Each row was made from one walk, in order. Every step used is in the known rows, and no mark comes twice. Write each row's walk.
Known rows:
q g r j x w: [ 3.77 -4.19 -0.17 -3.06 -1.41 -2.89  3.86 -0.34  2.01  0.22 -1.41  0.14
 -3.55 -1.84 -2.53  3.95 -0.43  1.20  0.80]
w e g: [ 0.18 -1.87 -1.35 -0.19 -0.82  3.12  1.85  3.03  1.86  0.83  0.89  0.32
 -2.11  0.24  0.29  0.17  0.20 -0.06 -0.28]
r j x w e g: [ 3.34 -3.21 -1.33 -3.95 -1.15  2.04  1.93  0.76  3.20  0.31  0.40 -0.11
 -5.35 -1.52 -1.24  2.11 -0.24  0.49  2.27]
x w e g r j: [ 1.71 -4.53 -0.39 -1.40 -0.89  1.19  5.41  2.51  3.33  1.90  0.17  0.19
 -3.14 -2.21 -3.67  1.39  0.32  0.53  0.03]
j x: [ 1.24 -0.07 -0.21 -1.64 -0.23  0.16 -2.05 -0.89 -0.62 -0.98 -0.01  0.02
 -1.23  0.14  0.78  1.49 -0.62 -0.20  0.54]
x w e g r: [ 0.55 -4.49 -0.63 -0.94  0.12  1.61  5.10  3.47  3.12  0.82  0.27  0.64
 -1.09 -1.78 -2.12  3.42  0.00 -0.10 -1.99]
w e g r: [-0.03 -3.29 -0.67  0.70 -0.75  2.50  3.41  3.82  1.18  1.39  0.64  0.64
 -1.44 -0.11 -1.28  1.00 -0.08 -0.27 -1.86]
r j x w: [ 3.15 -1.70  0.01 -3.69 -0.30 -1.20  0.37 -2.15  1.35 -0.50 -0.55 -0.44
 -2.96 -1.97 -1.46  1.94 -0.40  0.57  2.55]
r j x w e: [ 2.89 -3.11 -0.40 -2.96  0.31 -0.05  3.03 -0.35  2.48  0.26 -0.18 -0.28
 -2.07 -0.82 -0.73  2.47 -0.58  0.33  1.74]
e g x w: [ 0.18  5.03 -1.18 -2.65 -1.43  2.84 -0.17  0.65  2.81  0.88  0.82  0.20
 -1.84 -2.19 -0.79  1.89  0.94 -0.01  0.21]
g r j x: [ 2.22 -1.71  0.68 -1.17 -1.12 -0.59  0.29 -1.06 -1.20  0.50 -0.29 -0.16
 -2.77 -0.60 -2.10  0.18 -0.78  0.07  1.04]
w e: [-0.27 -1.81 -0.41  0.62  0.53  1.18  2.61  1.90  1.06  0.70  0.32  0.15
  0.92  1.13  0.66  0.69 -0.25 -0.11 -0.81]
q g e: [-0.01 -1.74 -2.15 -1.00 -0.85 -0.21  2.02  2.78  3.16  0.61 -0.58  1.06
  0.65  0.43  1.02  1.33  0.28  0.88  0.32]
g x w: [-0.24  5.46 -0.22 -2.01 -0.27  0.87  0.86 -0.52  2.04  1.00  0.31  0.04
  1.33 -1.37 -0.28  2.19  0.52 -0.15 -0.21]
q g e w x: [ 0.79  0.40 -1.52 -1.77 -0.54  0.63  0.06  2.68  6.15  0.66  1.27  2.13
  0.50 -1.40  3.20 -0.12  0.10  0.80  1.29]
e w q g r j x: [ 3.89 -5.06 -0.58 -5.47 -2.00 -1.36 -1.90 -0.95  1.92 -1.36 -1.77  0.52
 -2.27 -2.67 -2.09 -1.07 -0.92  0.54 -0.20]
j x w q g: [ 3.35 -5.49 -1.57 -4.96 -1.17 -3.03 -1.67 -0.34  2.61 -2.84 -1.52  0.10
 -1.48 -2.70 -0.57  4.78 -1.26  0.70 -1.24]
g x w e: [-0.44  3.49 -0.62 -1.48  0.38  1.93  3.50  1.36  3.08  1.75  0.64  0.13
  2.12 -0.25  0.48  2.76  0.29 -0.31 -0.99]
j r: [-1.08 -1.44  0.78 -1.24  0.89 -1.12  4.45 -0.45  0.22 -0.82  1.75 -0.28
  1.34  0.19  1.29 -0.09  0.59 -0.57  0.78]

Which walk is each row?
[ 0.53 -4.36 -2.75 -2.36 -1.38 -1.20 -1.28  2.52  3.12 -0.84 -1.13  0.89
  1.62 -1.04  0.06  1.00 -0.83  0.62 -1.10] => w q g e
[ 0.43 -2.98 -0.38 -0.96  1.40  0.16  4.30  1.51  2.98  0.27 -0.10  0.13
  1.11 -0.73 -0.13  3.00 -0.08  0.07 -0.74] => x w e
[ 2.99 -6.85 -0.86 -4.12 -1.06 -3.59  0.10  0.41  2.10 -2.31 -1.78  0.43
 -0.58 -3.08 -2.10  5.57 -1.61  0.43 -2.87] => j x w q g r
[ 0.15  2.62 -0.76 -3.58 -0.84 -0.16 -2.20 -0.54  2.03 -0.54 -0.15 -0.17
  2.09 -2.88 -1.15  1.74 -0.45 -0.28 -1.53] => g x w q
[ 1.35 -1.40 -0.04 -0.43 -2.23  1.21  1.38  1.13  0.27  1.59  0.16  0.02
 -4.23 -1.49 -3.50 -1.53  0.42  0.44  0.89] => e g r j
[ 1.18 -5.64 -2.69 -3.76 -0.62 -2.35  0.55  2.09  5.18 -1.31 -1.44  0.82
  2.01 -2.77 -0.69  3.23 -0.67  0.93 -1.18] => x w q g e
[ 2.40 -3.47 -0.64 -1.56 -1.95  2.62  2.01  1.96  0.77  1.36  0.55  0.21
 -4.76 -0.19 -1.81  0.60 -0.60  0.10  0.82] => w e g r j x
[ 1.78 -6.92 -0.65 -2.32 -0.85 -3.68  2.07  1.37  2.62 -1.24 -1.75  0.41
  0.65 -3.18 -2.99  4.05 -0.82  0.73 -3.32] => x w q g r
[ 3.62 -6.07 -0.58 -2.29 -0.95 -1.72  6.51  1.49  3.22  1.01 -1.05  0.26
 -2.93 -0.86 -1.78  4.45 -0.55  0.98  0.08] => q g r j x w e
[ 0.55  2.51 -1.67 -4.22 -2.10  1.74 -3.32  0.66  2.76 -0.46  0.35  0.08
 -0.75 -3.64 -1.62  1.61 -0.05 -0.14 -1.22] => e g x w q
[ 3.56 -5.67 -0.69 -5.17 -2.19 -0.55 -2.19 -0.35  1.52 -1.36 -0.71 -0.05
 -4.36 -4.50 -4.24  2.01 -1.36  0.27 -0.14] => e g r j x w q
[ 3.65 -5.76 -2.67 -6.22 -1.74 -2.46 -0.76  0.30  4.53 -1.28 -1.70  0.43
 -1.48 -2.88 -1.33  2.89 -1.19  1.28  1.44] => r j x w q g e
[ 0.60  2.53 -1.68 -2.27 -2.82 -0.38 -2.01  0.78  1.51  0.14 -0.42  0.06
  0.80 -0.70  0.07  0.58 -0.19  0.32 -1.73] => w q g x
[ 1.67 -4.43 -0.77 -2.66 -0.20  1.71  3.01  2.52  2.60 -0.09  0.33  0.67
 -2.52 -1.81 -1.19  4.76 -0.73 -0.31 -1.53] => j x w e g r
[ 0.88  3.36 -1.57 -4.71 -1.93  1.30 -2.85 -0.02  3.24 -0.49 -0.62  0.63
  1.60 -1.82  0.36 -1.29  0.32  0.03 -1.28] => e w q g x
[ 2.04 -2.82 -0.03  0.24 -2.04 -1.87  4.47  0.89  0.78  1.71 -1.06  0.06
 -2.69 -0.30 -2.68 -0.11  0.20  1.22  0.36] => q g r j
[-0.29  1.73 -0.68 -1.65  0.87  1.70 -1.70  1.63  4.74  0.56  2.04  1.80
  1.83 -1.83  2.81 -1.23 -0.10 -0.07  1.40] => g e w x
[ 1.64 -3.28 -1.28 -4.11 -0.92 -0.58 -2.22 -0.02  2.91 -2.03 -1.49  0.62
  0.36 -2.13  0.01 -1.09 -0.16  0.43 -1.18] => e w q g
[ 3.85 -5.38 -0.71 -2.82 -2.73 -2.77 -0.73 -0.07  0.21 -0.70 -1.52 -0.06
 -2.99 -1.54 -2.57  1.03 -1.37  0.77 -0.53] => w q g r j x
[ 2.19 -5.45 -1.32 -3.30 -0.92 -3.23  0.33  0.52  3.19 -1.81 -1.54  0.11
 -0.08 -2.75 -1.32  3.31 -0.58  0.94 -1.80] => x w q g
[ 3.28 -2.93 -0.25 -3.62 -1.58  0.33  0.90 -0.31  1.53  0.16 -0.19  0.11
 -5.12 -3.06 -3.36  2.44 -0.25  0.39  1.34] => e g r j x w
